Each row was made from one path, in order. Every step used is in the known rows, and no mark comes twice. Write each row's path.
Known rows
H Q C W Y Z: [-34.5   7.9  35.1  16.4  -7.1  19.8  18.3  10.8 -15.9  21.3 -26.8  16.2
  21.5  10.2  48.6   2.3  23.5]
C Z H W: [  9.3 -15.8  60.4  39.5  -6.4  39.1 -12.7   3.5  -4.3   7.1 -27.4  24.0
 -14.4   0.9  25.6  13.5   8.1]
Z C W Y: [ -8.3  -0.6  20.2  24.9 -26.3   1.2  17.6  10.5   3.6   1.9 -27.2   9.7
   4.2   4.2  30.8   0.0  42.0]
Y Q C: [-10.3   4.8  17.8  26.1 -15.7   6.0  -1.9 -17.3  10.6 -20.1   2.2   2.5
  22.4   4.0  26.8  -7.6 -12.4]
Z H Q: [  9.9  -8.9  45.6  22.4   4.9  10.2   5.5   7.0 -18.8  19.0 -14.9  30.8
  16.0  -5.1  48.5  -5.2  27.3]
H Q C Z: [  1.3  -5.4  46.0   3.5  26.2  30.3  -5.4   0.3 -27.8   3.7  11.3  12.4
  13.1  -0.9  48.2 -15.7   5.5]
Z H W Y Q: [-12.0 -12.5  36.7  51.9 -46.0  23.5  13.7   2.2  18.9   2.8 -55.5  31.0
   5.9 -12.9  39.6  28.5  14.3]
N Y Q C Z: [ -4.2 -29.9  28.5  36.7  -6.3  29.8 -20.4   2.3  -5.7 -32.9  15.8  25.0
  27.7 -18.6  28.6  -1.9   7.0]
Z C: [12.2  5.1 27.3 18.6  7.9 -4.1  2.2  4.8 -7.5 -5.7  8.8  0.9  6.7 12.3
 30.6 -6.4 17.5]
W Y Q C: [-17.9  -6.3   7.4  25.3 -35.3   5.3  10.5 -10.8   8.4 -12.3 -14.3  10.4
  25.0 -11.3  41.4   4.0  -3.5]
Y Q C Z H: [ 17.4 -24.8  59.6  45.0 -17.2  30.8 -32.2 -26.6  -6.1 -21.0   6.4  12.5
  20.2  -2.0  43.5  -5.9  -2.1]
W Y Z H Q C: [ -5.8 -11.6  55.9  31.7  -3.7  13.5   2.5  -4.3 -29.3  26.4  -8.2  27.1
  30.9  -1.5  72.3  11.5  17.7]
C W Y Z H: [ -9.3 -14.8  34.9  40.2 -40.9  11.4   3.8  10.4  -9.5  18.3 -45.2  28.5
   8.3  10.3  34.1  12.5  35.5]
H Q C: [ -9.7   8.5  31.3   6.1  18.7   9.5   9.0  -4.4 -12.4  10.5   5.2  10.9
  19.7   0.4  42.8 -12.6   3.8]
Q H W Y Z: [-37.1  -4.4  37.6  39.7 -11.5  25.9  29.1   4.9  -7.0  37.8 -46.0  30.4
  -2.1   5.6  47.4  29.2  -5.3]
N Y Q H W: [-34.7 -17.2  33.6  59.9 -11.7  30.3  18.0   4.0  18.4   3.1 -32.2  48.4
  14.2 -17.6  28.9  20.8   2.7]
Z H W: [ -2.6  -2.9  45.8  41.5 -15.0  19.1   5.0  -2.4  10.2  12.1 -33.2  21.9
  -9.4   1.5  22.2  17.3   7.3]
C Z H W Y Q: [ -1.2 -26.4  50.0  50.6 -38.6  46.5  -0.8   7.2   3.9  -2.3 -48.7  33.1
  -0.3 -14.8  44.0  25.9  13.9]
Z C W Y Q: [ -9.9  -0.2  22.1  36.5 -37.4   8.5  14.9   8.0  11.7 -15.4 -32.0  10.5
  17.6   3.5  33.5   1.5  39.3]
W Y: [-11.2 -10.9  -5.6   7.4 -26.9  -2.1  23.0  14.6  -6.7   8.6 -26.0  21.7
   3.4 -10.6  30.8   6.4  16.1]

Which path is each row?
[-26.5   0.7   9.5  19.7 -32.2   8.7  19.1  23.3 -10.4  13.4 -41.9  18.6
   4.5  13.9  23.3   6.0  26.3] : C W Y Z
[-17.5 -15.8  13.9  36.6 -13.5   7.5  -5.9  -3.0   9.6 -27.2  10.1  24.2
  32.9 -15.0  24.6   0.5   5.0] : N Y Q C
[-31.3   3.2  22.6  23.8 -28.7   8.7   9.8  -0.9  -2.8   8.2 -23.8   7.7
  11.1  15.4  29.1   5.3  10.1] : Q C W Y Z
[-25.6   0.4  10.9  18.9 -23.3  14.0  29.6  17.8   9.0  13.7 -47.9  21.2
 -11.5  -7.5  24.0  23.1   7.1] : H W Y
[-14.2  10.8  39.8  36.6  -1.1  17.2  15.5  18.0 -10.5  13.5 -22.3   7.3
  -0.7  16.3  39.2  30.4  14.4] : H W Y Z C
[ -0.5 -14.0  43.0  27.0  -5.8  12.6  12.1  19.8 -36.3  32.0 -27.8  37.7
  23.6  -1.8  65.3  12.9  31.9] : W Y Z H Q
[-27.1  -2.8  11.7  17.2 -37.6   6.2  14.1  -8.4  12.1   3.5 -28.1  10.7
   6.9  -1.2  25.0  -1.0  16.5] : Q C W Y
[ -4.7  16.3  39.2  31.5   3.9   8.1  -0.7  11.5 -13.3  -1.7  -6.5  -1.3
   7.4  35.9  21.7  -5.1  26.6] : Y Z C W
[ -6.4 -21.0  22.9  21.7 -26.4  26.9  -5.4  -7.2  -7.6 -18.3  -8.7  11.2
  18.1 -12.1  45.4   0.7  -1.7] : W Y Q C Z
[-13.0  -9.3  48.1  33.7 -20.2  20.2  14.5  21.0 -22.9  30.6 -46.9  38.2
  18.2   5.6  52.9   8.6  47.8] : C W Y Z H Q
[-18.7   8.6  22.3  19.0 -17.4   5.0   2.8 -13.3  13.1  -5.5 -12.2   1.6
   4.7  11.9  11.3 -12.2   6.5] : Q C W
[-28.1   2.9   9.6  33.1 -35.8  21.8  28.7  15.6  18.2  -1.6 -51.9  19.9
   1.8 -10.6  26.0  23.7   3.2] : H W Y Q
[  2.6 -12.9  74.4  57.0 -15.7  47.4 -25.1 -24.7  10.8 -14.3 -13.7  12.4
   4.5   0.2  37.1  13.4 -10.4] : Y Q C Z H W
[-32.9 -10.9  26.7  33.4 -19.9  20.7  35.4  -1.9   8.6  34.6 -51.1  34.5
  -6.5 -10.7  43.7  23.0  -0.1] : Q H W Y
[ -9.6   5.4  69.7  40.0   2.7  22.4  -9.0  -9.3 -17.1  20.1 -12.0  20.1
  24.1  19.8  46.1  -4.7  22.9] : Y Z H Q C W
[  4.7 -10.9  32.3  11.5   5.1  20.5 -14.6 -11.0 -15.7 -10.0  12.5   2.2
   2.6   3.9  28.0 -12.7  -7.5] : Q C Z
[ 17.5 -25.5  58.5  29.5  -5.5  23.5 -29.9 -24.5 -14.5  -4.1  11.5  11.8
   7.6   0.9  40.9  -5.7   1.7] : Q C Z H
[-11.1 -16.2   1.0  34.6 -15.7   6.7   5.2  23.4   2.2 -22.8  -6.8  34.3
  25.7 -18.5  18.1   2.1  20.9] : N Y Q
